Known rows, with every way that one mark hangs from another:
[E [B N Y] [X T]]: [ -6  13   0  -2   4  14  17   2 -15  -9  26 -13  25  -3  35   1  -1   2
  24  -4  20   3 -11   2  -1  10  -4  11  13   2  18 -11  22  11  11  -7
  -4   9   3   0 -23  11 -12 -20 -15  16  16   7   2 -18  10  21   0  -6
  20 -22  17   5  24  27   7]
[V [B E Y]]: [-21  18 -15  -8   5   7  -8 -23 -26   0   2  10   5  -8  -8  -2  12  22
  39   7  12  -8  13  -3   7  -9 -10  24  -7   5  18  21  29  -7  18 -11
   2   8   7   9 -31  -3   1 -10 -22  23   6  16   3 -10  13   8  -8 -16
  25 -11  22  -8  30  -2  10]
[E [B V]]: [-30 -11  -8   4   2 -10 -16   2 -27 -11 -13  12  12 -15  31  -5   7   5
  14  12   3  -1  31  -3  -7   5 -10  21  19  19  27  22  29  18 -11 -15
  -6   0   2   9 -24  -1 -15 -11  -6  14   0   7  -6  -8  -4  12  15  -7
  13 -17  -2   5  29   9   1]
[X E]: [-16  -3 -23  16  -3  -8   2  -5 -37 -18   3   0  -8  -8   8  -5   5  14
  18  20   6  18  13 -19  -1  15   0  -6  32  13  14  24  33   2 -14  -4
  16  -4  11   8 -11  -8  -8  -9  -9   5   5  14 -11  -9   1  16   7 -15
  17 -19   9  -6  33  16  -1]
[S [N [B V [Y W]]]]: [-20  21  -9   2  38   6 -18 -12 -13   5  -4   3  -4   3   6 -20  26   8
  12   6  31 -19  29 -12 -21 -12   1   0  17  -6  30  24  32  -4 -28   6
  -9  31   6  18 -29 -21  -3  -5  -1   3 -15   2 -10 -15   7  27 -11  -6
  14 -10  36  -6  24   5  10]
[Y [B E N V] W]: [ -1   2 -14   6  25   2 -11   7 -16 -47 -12   5  32  -5  10 -14  17 -25
  12   4   2  -6   1   6   7  -7   7  19  40  -7  37   8  30  15  -1 -19
 -21   5   3  22 -39   6  -8  -5 -14   1 -11  -3   2   6   2   8 -10 -24
  32 -18  36  18  34  26  13]
[Y [B V] W]: [ -8   1 -14  13  29 -12  -7   4 -24 -30 -18   3   6   7  19 -21  11 -11
   4  15   3   8   9  11  -1  -6   2   8  29  -7  40  18  40   2 -13  -9
 -18  19  -5  15 -27   0  -2 -17  -6 -16 -14   6 -15   0   2  22  -3 -20
  20 -29  19  10  42  17   1]
[X E T]: [-22  17 -31  17   0   0   8   3 -32 -11   4  -2  -9   3   4  -9   1  16
  15  27  13  36   5 -15   1  11  11  -9  21   9  27  19  30   4  -5  -5
  22   9   1  21  -6  -5  -1 -17 -10   5  10  25 -21  -4   5  21  11 -10
  19 -24  14  -6  27  15   1]
[X [E B] T]: [-31  15 -24  17 -10   0   5   9 -36 -15   9   0   2  -8   9  -9  -4  16
  18  15  -2  27  15  -6  -1  17   2  -3  26  19  32  18  24  13  -2   2
  21   5   1  17 -15   0  -3 -17  -6  14  14  22 -13  -5   0  19  22  -5
  12 -21   6   3  25  11  10]
[B V Y]: [-22   9  -8  -2  23  -1 -11 -14 -28  -8   0   8   0   0  15  -5  11  11
  17  17  28  -2  21  -3  -3 -14  -7   3  10   2  26  19  35   6  -6 -23
  -8  17  -3   6 -18  -9  -2 -15 -17  10  -6  17  -7 -11  14  12   8 -18
  14 -12   5  -1  37  13 -16]
[X [E [B V]]]: [-28   1 -20  15  -4 -10  -8   2 -36 -30  -3   7  11 -12  13  -7   6  12
  13  10  -8   0  39  -1   0  10   0  -2  36  24  29  17  24  19 -18 -11
  -6  -2  10   8 -20 -10 -14 -12  -8  15  -3   9 -12  -4  -5  14  20 -12
   4  -5  -1   7  27  14  -6]
[B E Y]: [-21   7 -14  -1  11   6  -6 -15 -25  -3  11   9   7 -16   7   4  11  19
  28  16  20   2  11 -12  -3 -13 -11   7  15   5  19  18  29   1   9 -10
   2  12  -4  13 -22   6   1  -3 -20  15  12  18   6  -7  14   1  -2 -21
  34 -17  20  -7  34   8  11]
[V [B [E X] Y]]: [  2  13 -17   0  -3   9   7 -19 -18  -2  14   2  12 -12  12  -1   8  15
  44   1  13 -14   0   6   7  -6  -9  27  -5   3  14   7  26 -10  18  -8
  -8   4  12   7 -37   4  -9 -16 -24  17  14   7  -1 -10  18  12 -12 -20
  27 -12  23 -13  22   3  11]
[B E [N S] V Y]: [-10  15   4  -5  25  15 -11  -1  -9 -17   0   5  27 -13  22   7   9   5
  24   8  21 -17  11   1  16 -12  -3   0  22  -2  32  21  24  13   0 -28
  -9  27  14  16 -18  -5 -12  -7 -22  32 -21   4   3   1  15  -2 -14 -27
  26   4  12  13  31  19 -10]
[B Y]: [-19   6  -3   0  14  -2  -2 -15 -29   2  12   1  -9  -3  13   1   6  16
  23  15  25   7   7 -12  -8  -4 -10   3  11   4  16  23  37  -3  -3  -9
   6  14  -1   3 -12  -2   0  -7 -13   6   4  19   0 -19  13  12   1 -13
  19 -22  12  -5  39  10  -4]
[V B]: [-13   3 -11  -1  -1  -8  -7 -16 -33   7 -12   4 -15  -4  11  -8   4   8
  28  15   9   6   7 -13   1  15  -6  33  -7   8   9  27  38  -8  -2  -7
  12  -5  14   5 -22  -5  -7 -13 -13   6  -3  11  -9 -16  -2  22  -4  -3
  18 -21  10 -12  33   1  10]
[E [B V Y] [X T]]: [-19  16 -13   7  10   8   5   2 -15  -9  12  -1  17  -4  36  -8   2  13
  16  10  15   1  13  16  -2 -11  -1   1   6   7  36   1  20  14   2 -16
 -21  21  -4   9 -27   4 -12 -29 -15  13  13  15  -9  -7  17  19  14 -14
  11 -15   3   4  22  11  -7]
[X [E [B Y]]]: [-29  14 -10   6  -1  -3   4  -9 -39 -21  25  -5   5  -9   3   2   1  22
  25   0  -4   2  29  -1  -3   6 -10 -12  32  19  20  13  26   3  -6   8
   9  11   8  -3 -16  -9   0  -6 -11  23   8  17  -1 -14   2   9  15 -16
   7 -12  10   4  34  12  -3]
[S [N B]]: [-20  -7 -12   8   6  -1 -14  -5 -23  28   2  -4 -15 -14  19  -9   9   9
  21  23  25   6  14 -37 -24  20  -1  22  23   8  13  24  38  -1 -19 -10
  14   4   6  19 -19 -12  -9   4   2  -5   4   8 -11 -15  -7  25 -22   7
  37 -17  23 -21  16  -8  27]
[N [B Y] S]: [ -9  16   3   3  28   1   0 -24  -8  22  18 -11 -22  -2  39   8   1  19
  17  11  28  -3  -2  -8 -10   4  -7  -7   7   7  32  31  33 -11 -10  -9
  27  40  10  10 -10 -15   2   1  -5   6  -7  11  -6 -17   7  18 -21 -13
  29 -14   7   3  25 -11   0]
[V [B E]]: [-14   1 -21  -1  -7  -1 -10 -14 -30   0 -13  13   4 -15  -1  -5   7   9
  36  16   3   3   9 -10   6   8  -5  37  -2  11  13  25  29  -4  11 -12
   8  -6  10  18 -30   0  -6  -9 -17  17   4  12   0 -10   4  12  -6  -8
  26 -16  18 -12  28  -2  19]
[V [B Y]]: [-18  20  -4  -9  11  -2  -2 -23 -34   8   4   3 -10   5   2  -3   6  17
  34   6  16   0   9  -3   1   0 -11  22 -10   2  13  21  36 -13   5  -4
   6   9  10  -3 -21 -11   1 -13 -17  12   1  18  -4 -20   8  20  -8  -8
   8 -16  16  -8  37   1   1]

Rows:
[-12 -10  15  -1  -5  -4  -4   5 -15  -3   2  -9  13 -16  39  10  -6  -1
  23   2  -4   3   1  -5   4  30  -9  17  27  13  20  28  29  10  -9  -5
  15   7  21   4 -11  -1 -17  -1  -4  24 -13  -6   0 -21  -9  13 -10  -5
  17 -20   1  11  32  13   8]  [E [B [N S]]]
[ -5  27   6 -15   8  14  -3 -12 -12  -2   6  -2  15 -10   5  10   4  11
  44  -3  12 -12  -4   0  22   7  -7  19   2  -1  20  22  27  -7  15  -9
   4  20  25   9 -22  -7  -5  -7 -22  34 -13   4   6  -8  10   7 -24 -16
  23  -3  20   3  30   4   5]  [V [B E [N S] Y]]
[-33  14 -13   6  11  -3  -7  -7 -36 -30  11   4  11 -10   8  -2   6  18
  18   2   3 -12  42   9   0  -8  -3 -11  34  18  36  15  23  14 -13  -4
  -6  13  10   1 -20 -17  -7 -14 -12  23   2  17  -6  -7   5   5  23 -19
  -2   0   2  10  30  13 -15]  [X [E [B V Y]]]
[-18  14 -18   0  32   7 -13  -9 -15 -26  -9  16  16  -4   7 -11  23  12
  18  14  16 -12  23   6   2 -31  -4  -3  18   0  40  23  25   7  -5  -2
 -15  21   0  18 -27   2   0 -14 -17  22 -11   6   0  -9  21   5   7 -28
  19 -11  27   7  36  22   2]  [B E V [Y W]]
[ -6  18 -10   5  35  -1   0 -24 -13  -2   9  -5 -16   8  25  -4  21   8
  12   5  28  -7   7 -14 -20 -11  -6 -11   6  -1  25  22  31  -7 -17  13
  24  26   3   9 -20  -9   7  -1  -3   3  -3   4  -1 -29  10  25  -7 -11
  19 -26  31   3  35   9   9]  [N [B [Y W]]]
[ 11  -6 -20  20  -2   5   5  -5   1  12  16 -12  -1 -22  57   8   0   9
  20  17  15  -5 -16 -10  -4  12  -6   9  19  13  28  27  21   1  -6 -14
  15  15  18  20 -26   4 -16  -2  -7   3   7  -5  -9  -8   8  18 -24 -20
  52 -16  12  -5   6 -12  20]  [N [B [E X]] S]
[  5  -2 -23  10 -15   4   5  -9 -24  -4  -1   2  10 -15  19  -4   2   5
  39  12   5  -7  -7  -3   7   9  -8  36  -2   7   9  16  25  -4   9 -10
  -4 -10  18  12 -39   8 -18 -16 -18  12  15  -2  -4 -10   7  16 -10 -14
  34 -15  21 -16  17   3  21]  [V [B [E X]]]
[-14  11   6  -9  29   3 -10  -5 -18 -35  -6   3  27  -3  18  -6  14  -5
  14 -12   9 -22  23  10   0  -8  -8   0  22   2  26   8  24  16 -14   9
 -11  15   7  -2 -26  -3  -7 -11  -9  28 -20  -6   7 -25   3  14  10  -9
  -3 -13  24  20  38  33   0]  [E [B N V [Y W]]]
[ -4   8 -31  19   7   5   3  13 -15 -18   5   3  26  -6  32 -16   2  -7
  14  25  13  13 -11  12   4  -9  12  21  25  -4  49  -4  26  12  16 -37
 -29  14 -11  31 -38  15 -13 -24 -18 -15  17  20 -18  24  18  15  -6 -25
  44 -23  14   1  15   6   8]  [Y [B [E [X T]] V]]
[ -4  -2 -30  16  -6   9  10   6 -13  -3  10  -1  14 -12  27  -9   0   9
  21  26  18  24 -16 -12   2   1   6  19  12   3  26  11  25  10  15 -15
   2   3  -8  27 -25  18 -13 -21 -15   6  23  10  -8  -2  17  18   0 -16
  45 -27  16 -11  18  11  20]  [B [E [X T]]]
[-24  12 -16   4  13  14 -16 -10 -21  22  20   3   1 -21   2  -4  18  22
  30  18  26 -11  17 -28 -20  -3  -6  13  26   5  23  16  29  -4  -4  -9
   6  17   1  17 -27 -11  -2  11 -10  10   9  13   1  -6   7  11 -23  -3
  40  -5  34 -18  12 -10  29]  [S [N [B E Y]]]
[-12  -2 -12  14 -12   2  12   7 -21  -2  12  -6  10 -10  44  -8  -5  10
  18  15   3  23  -8  -1  -8  15  -2  19   9  11  23  10  25  12   4  -5
   1   2  -1  11 -23  15 -14 -23  -5   2  21   8 -11 -13   5  27   7  -1
  25 -34   3  -4  20  12  15]  [E B [X T]]
[-21  -2 -14  11  11   0 -23   0 -23  19  -7   6  -6 -12  19 -14  16   4
  14  23  26  -3  28 -27 -19   9   5  18  23   7  22  24  34   8 -25 -20
  -7   9   7  18 -24 -16 -15   0   1  -5  -6   8 -16  -7  -6  24 -14   2
  28  -5  17 -14  13  -7  13]  [S [N [B V]]]
[  6   8 -36  21   4  10   7  -5  -5  11  14  -8   4 -11  43  -6   6   3
  19  24  30  13 -18 -19 -13   2  10  17   6  12  29   5  22   8   8 -16
  18   6  -4  28 -31  11 -12 -10  -7  -2  27  11  -6  -3  14  23  -9  -9
  51 -21  22 -10   5  -2  26]  [N [B [E [X T]]]]
[-17  13  -7   1  39  -2  -7 -13 -22 -24  -9   9   1   7  13 -15  19   7
  11   7  19  -4  19   2  -3 -22  -5 -10  10  -5  33  24  31   3 -15   4
  -8  25   2  10 -21  -5   1 -17 -13   9 -15   5  -6 -18  14  17  10 -20
   7 -19  21   6  46  22 -10]  [B V [Y W]]
[-10  23 -22   5  41   5 -13 -18  -5 -17  -4  12  11  -4  19  -7  26   7
  12  10  28 -25  20   0 -12 -29   0  -7  13   4  40  19  21   7 -11  -1
  -1  27  -1  21 -35  -8   3  -2 -10  14  -7   3   4 -10  18  14  -1 -23
  22  -5  34   9  23   8  12]  [N [B E V [Y W]]]
[-21   6   9  -8  15   2 -13  -4 -28 -22   7   3  27  -9  25   4  10  -2
  23  -5  17 -20  25   3   0  -4  -8  12  20   7  22   3  26  21  -4 -13
 -10   7   5  -6 -23  -7 -13  -8 -14  27  -8   6   9 -15   1   8   6  -9
   7  -3  11  17  32  24  -6]  [E [B N V Y]]
[ -4  24  17 -16  18   6   1 -19 -20   4   4 -12  -3   0  13   7  -1   5
  38  -5  17  -7  -6   3  17  15  -5  17  -4  -3  18  22  34 -12   2  -7
  14  23  28  -1 -14 -15  -7 -11 -18  25 -17   7   0 -21   5  18 -24 -12
  10  -9  14   6  38   9  -7]  [V [B [N S] Y]]
[ -7  21   0   4  42   0   3 -20   2   6   8 -13 -16   5  33  -2   9  14
  10   6  21  -6   0  -1 -11  -7  -7 -21  10   0  37  36  31 -13 -20  13
  26  44  14  12 -14 -13   7  -1  -3   7 -19   0  -6 -27   8  25 -17 -15
  21 -22  22   8  31   0   7]  [N [B [Y W]] S]
[-15  -3 -18  16  -4  -3   2  12 -18  -9  -1  -1  19  -9  43 -14  -1   4
  11  18  10  10  13   8  -3   5   3  19  12   9  35   6  22  20  -3 -18
 -13   6  -1  17 -27  10 -20 -26  -8   8  10   7 -14  -7   8  26  14  -9
  18 -23   0   0  17  13   1]  [E [B V] [X T]]
[ -3  -6  -2   0   1   4  -4   3 -13  -4   0  -3  16 -19  27  10   3   0
  26  13   8   3  -6 -16  12  16  -4  14  27   5  16  28  28   8   2 -20
  13   5  15  19 -13   3 -15   1 -14  26 -12  -1   3  -6   4   5 -18 -17
  41 -14  15   3  27  11  13]  [B E [N S]]
[-17   2 -12  10  -5  -4  -8   8 -32 -39  -2   0  24 -18  15  -2   6  -6
  17  -1  -2  -9  33  -6   5  18   5   1  42  21  18   7  24  28 -14 -11
  -4 -10  17   2 -22 -11 -22 -10  -9  26  -5   1  -3  -8 -11  12  12 -10
   4   1   8  15  26  30  -5]  [X [E [B N V]]]
[-21  19  -5   3  10   2  -5  -5 -34 -41   9   0  25 -10   6   1   6   3
  22 -10   8 -20  34   4   6   4   2  -7  40  15  27   0  21  19 -10  -7
 -10   3  14  -5 -18 -14 -10  -8 -16  30  -6   7   3 -12   1   5  15 -18
  -2   4  11  20  31  30 -15]  [X [E [B N V Y]]]
[ 20   0  -3   2 -14   9  10  -1  -7  -5   3 -10  19 -17  33   6  -7  -2
  42  -2   2 -12 -22   2  20  24  -2  32   8   3  13  19  25  -3  10 -12
  -1   2  30  12 -31   5 -23 -13 -19  23  -4 -12  -1 -10   5  14 -30 -16
  35  -9  17  -3  18   9  17]  [V [B [E X] [N S]]]
